Every row comes from one small tree of marks. The marks that hang from a mark follow it in brackets, in the order of their numbers. Every link used is in the known rows. Which tree was each row made from?
Known rows:
Z440(Z282(Z345 Z349(Z143(Z305(Z470)))) Z595): [ 12 -49  16  14   4  24  18 -31  -6 -13  -5 -27 -18  12  -3 -19 -24  -2
 -26  41   5   6  58]
Z282(Z440(Z595)): [ 17 -22  15  22   9  -6  15 -13  -8  -4   9  14  -7  10  -6  -1  -5 -32
 -20  20  22  -4   0]
Z305(Z349 Z470): [ 12 -15 -10  -1 -10  18 -24 -25  15 -16   7 -22   7  -3 -29 -14  -3   0
   8  21 -34  -3  -2]
Z345(Z282(Z349)): [  8   8  -3   9  -1   9  19 -10  11  -6   9 -28  -3   4 -18 -17 -20  11
 -13  21  10   5  -6]
Z345(Z282 Z349(Z143)): [  0  15  15   5  12  14  16 -10  23  -7  -1  -5  -9  -7 -62 -19 -39  11
  -9   5   2   2 -24]
Z143(Z349): [  8  12   2   3  23  11   4  -5  19  -6   5 -21  19  -8 -29  -8 -32 -19
  -7  23 -24  -1 -15]
Z143(Z305(Z349(Z282(Z440)))): [  6 -33  52   7  23  -3  36  -2   4  -4   9  26  -4 -10 -25  -2 -20 -28
 -12  18   0   6  -5]
Z143(Z305): [  5 -14  17  18  27  -3  19   4  -4   0  11  17  14   2 -16   1 -27 -22
 -16   6  -8   2   3]
Z349(Z143 Z282(Z440) Z345): [  2 -35  51  17  11   3  10 -13  28  -2   7  16 -37 -16 -36  -5 -22 -20
 -11  -2  29  -1  16]
Z282(Z349 Z440): [ 21 -29  -2   8  -1   6  37  -3  16  -5  11 -24   2  -1  -9 -10 -10 -35
 -10  25  22   2   9]
Z440(Z282(Z349(Z143 Z305 Z345)) Z595): [ 15 -48  20  11  12  15  18 -22  -3 -11   4 -21 -33   5  -4 -15 -45   2
 -40  33  17   1  58]
Z345(Z282(Z349(Z305))): [  7  -3  -6   8   4   2  39  -7   9  -7  13 -14  -7  -1 -22 -16 -21   6
 -15  22  15   9  -2]
Z143(Z305(Z470)): [  2 -18 -11  20  20   6   5  -2  -1  -7  14   1  10   3 -26  -4 -15 -19
  -6  10 -16   0  12]
Z143(Z349(Z282(Z345))): [  1   2  15   1  22   6  21 -16  27  -8   3 -10  13 -20 -32 -10 -26 -21
  -4  32  -8   6 -12]
Z282(Z345(Z349(Z143))): [  5 -11   3   3   4   5  12 -21  23  -1  -4   2  24  -2 -36 -12 -23 -19
  -3  10  -6   6  -1]
Z143(Z305(Z470) Z349(Z282(Z440(Z595)) Z345)): [ -1 -39   6  14  37  12   9 -12  17  -7  14 -24 -20 -18 -56  -8 -23 -44
 -11  41  -1  -3  13]
Z305(Z143): [  8   2  28   8  12   8   7  -6   4   1   5 -19  -3  11 -18 -18  -5  -9
 -13  -1 -21   1  11]
Z440(Z282(Z345 Z349(Z305(Z143))) Z595): [ 14 -47  13   7   8   9  36 -29  -9  -9   0 -23 -19  14   3 -20 -24  -8
 -35  46  16   9  56]
Z345(Z282(Z349(Z143 Z305) Z440)): [  8 -19  15  12   2   4  57  -1   8  -7   9   0 -24   0 -31 -16  -7 -10
 -10  18  27   9  -1]
Z305(Z143 Z349(Z345(Z282(Z440(Z595)))) Z470): [  9 -34  16  -1  -9  27 -30 -32   7  -5   5 -59 -40  15 -49 -30  18  -8
  -3  24 -28  -6  18]
Z345(Z349): [  9   8 -11   1  16   3   2 -11  26  -6   6 -10  19  -9 -41  -9 -47 -12
 -12  11  -3  -2 -15]
Z440(Z595): [ 15 -10  16  19  10   1  -9 -23  -7  -7   8   0   4   3   1  -7 -21  -2
 -29  19  -4  -3   8]
Z143(Z349(Z282(Z440) Z305(Z470) Z345)): [  0 -27 -13   4  28   0  23 -12  29  -9  16 -12 -16 -24 -53  -8 -25 -39
  -6  35  11   0   5]

Write each row's tree:
[  0 -39  24  26  12  16  -7 -10   1   0   7  -5 -39   8 -50 -10 -11 -14
 -13   4   6  -5  21] => Z349(Z143(Z305(Z470)) Z345(Z282(Z440(Z595))))
[  4 -55  14  16  24 -25  39 -18  13  -3  22  31 -37 -18 -28  -1 -26 -37
 -29  24  53   3  22] => Z349(Z282(Z440(Z595)) Z305 Z345)
[  8 -19  34  18  14  -9  30 -18  10 -10  11  25 -17 -14 -10  -4 -13 -19
 -18  21  35   3   0] => Z349(Z282(Z440(Z595)))
[ 13 -50   6  12   9  19  10 -25  -2 -14   5 -29 -35   5  -9 -17 -39   3
 -35  36  12   0  62] => Z440(Z282(Z349(Z143 Z305(Z470) Z345)) Z595)
[  8 -33 -27   4   3   8  35 -18   7 -11   3 -20  -1  12  -6 -13 -27 -11
 -12  34  15   9  43] => Z440(Z282(Z345 Z349(Z305(Z470))))
[ -6 -21   4   8  33  13  27 -11  19 -11   8 -13   6 -20 -51 -11 -18 -32
   2  38 -17   7   5] => Z143(Z305(Z470) Z349(Z282(Z345)))
[  6 -15  18   6  26   5   4 -17  25  -4   9 -21 -13 -17 -37  -7 -31 -32
 -16  35  10  -4  -3] => Z143(Z349(Z282(Z440(Z595)) Z345))
[  0 -11  -9   9  34  18   9   0  10  -9  10 -24  13 -10 -48  -9 -23 -31
  -1  29 -34  -1   1] => Z143(Z305(Z470) Z349)
[  4  -5 -22   2  25   6  21  -5  18 -12  12 -13  12 -15 -42 -10 -24 -24
  -3  28 -22   2  -3] => Z143(Z349(Z305(Z470)))
[  5  -6 -11   7   2  10  35 -10   9  -8  12 -30 -15   2 -31 -24  -8   7
 -11  22   6   9   8] => Z345(Z282(Z349(Z305(Z143 Z470))))
[  5  -9  -3  -4  24  -3  34  -6  23  -5  10  -1   5 -12 -52 -16 -39 -21
 -16  10  -3   4  -2] => Z345(Z349(Z305(Z143)))
[ 10 -25  77  -8   6   8  28 -16  15  -4   2  -6 -27  -6 -29 -22   6 -18
  -6  16 -11   6  -1] => Z305(Z143 Z349(Z282(Z440)))
[ 11 -23  12  17   9   4   3 -33 -17  -7  -4   0  -9  24   9  -7 -27  -2
 -31  35  14   1  34] => Z440(Z282(Z345) Z595)
[  8 -13  -3  20   7  -3 -18 -18   2   5  12 -14 -21  17 -24  -4 -20 -14
 -23  15  25  -8   1] => Z349(Z345(Z282(Z440(Z595))))
[ 10 -22   6  11  12   6   5 -34  -7  -8  -5  -6  -7  18  -7 -11 -39  -5
 -31  38  16   0  28] => Z440(Z282(Z345(Z349)) Z595)
[  7 -35   5   4   5  10  45 -13   8  -8  -2  -6  -6   8  -8 -14 -31  -8
 -15  25  13  11  44] => Z440(Z282(Z345 Z349(Z143 Z305)))
[ 15 -64 -11   9  -1  11  38  -5  24  -7  15 -25 -23 -10 -38 -15  -7 -40
  -7  20  21   2  37] => Z282(Z349(Z143 Z305(Z470) Z345) Z440)
[ 13 -33  14   2   5  11  49  -1  22 -10   9 -11   2 -20 -21 -17 -26  -9
 -13  11  -5  11  27] => Z282(Z349(Z143 Z305))
[ 18 -26  12  12   9  15   9 -24  -7 -13   2 -30 -16  11  11 -14 -40   6
 -37  40  13   0  43] => Z440(Z282(Z349) Z595)
[ -2 -23  36   5  26 -14  63  -6  14  -8  16  30 -22 -22 -28 -15 -16 -14
 -18   9  16  14  16] => Z349(Z282 Z305(Z143))
[  7 -16  24  15   4  11  45   0   6  -4   6 -10 -21   4 -30 -15  -7 -10
  -9  17  21   7  -3] => Z345(Z282(Z349(Z143(Z305)) Z440))
[  2 -37 -28   9  14  -1  -1 -13  11   0  20 -22 -20   4 -42 -14 -10 -22
 -14   8  -6  -2  37] => Z349(Z305(Z143 Z470) Z345)
[  3 -39  15   8  16   8  -1 -15  11  -7  13  -5  -8  -9 -38  -7 -19 -18
  -6  21 -13   0  12] => Z143(Z305(Z349(Z282 Z345) Z470))
[ -6 -37   2   6  12  -7  54 -22  17 -11  13  15 -18 -16 -37 -21   8 -19
  -3  20  10  16  29] => Z349(Z282(Z345) Z305(Z143 Z470))
[  2   3  18   8  11  10  30  -6  20  -6   0   4 -20  -2 -64 -17 -27  -9
  -6   8  20   1 -28] => Z345(Z282(Z440) Z349(Z143))
[ -1   5  -2  -1  21  -1  42  -7  16  -4   9  -4 -15  -4 -63 -22 -33  -4
 -16  15  11   7 -17] => Z345(Z282 Z349(Z305(Z143)))
[  8 -17 -17  12   0   2  47  -6   7  -9  14 -13 -19   4 -30 -15  -3 -13
  -8  27  29   7   0] => Z345(Z282(Z349(Z305(Z470)) Z440))
[  3 -17   0   5  14   3  28 -15   7  -7  -4  11  -1  12 -22  -8 -40 -10
 -13  18  13   5  22] => Z440(Z282(Z345(Z349(Z143 Z305))))
[  9 -30 -12   3   6   4  42 -15   6  -7   2 -12   1  12  -1 -11 -32 -12
 -17  32  19  10  39] => Z440(Z282(Z345 Z349(Z305)))
[ 14 -47  -2  10  11  16   9 -27  -4 -11   8 -43 -35  11  -6 -20 -34  -2
 -38  42  13  -1  62] => Z440(Z282(Z349(Z305(Z143 Z470) Z345)) Z595)
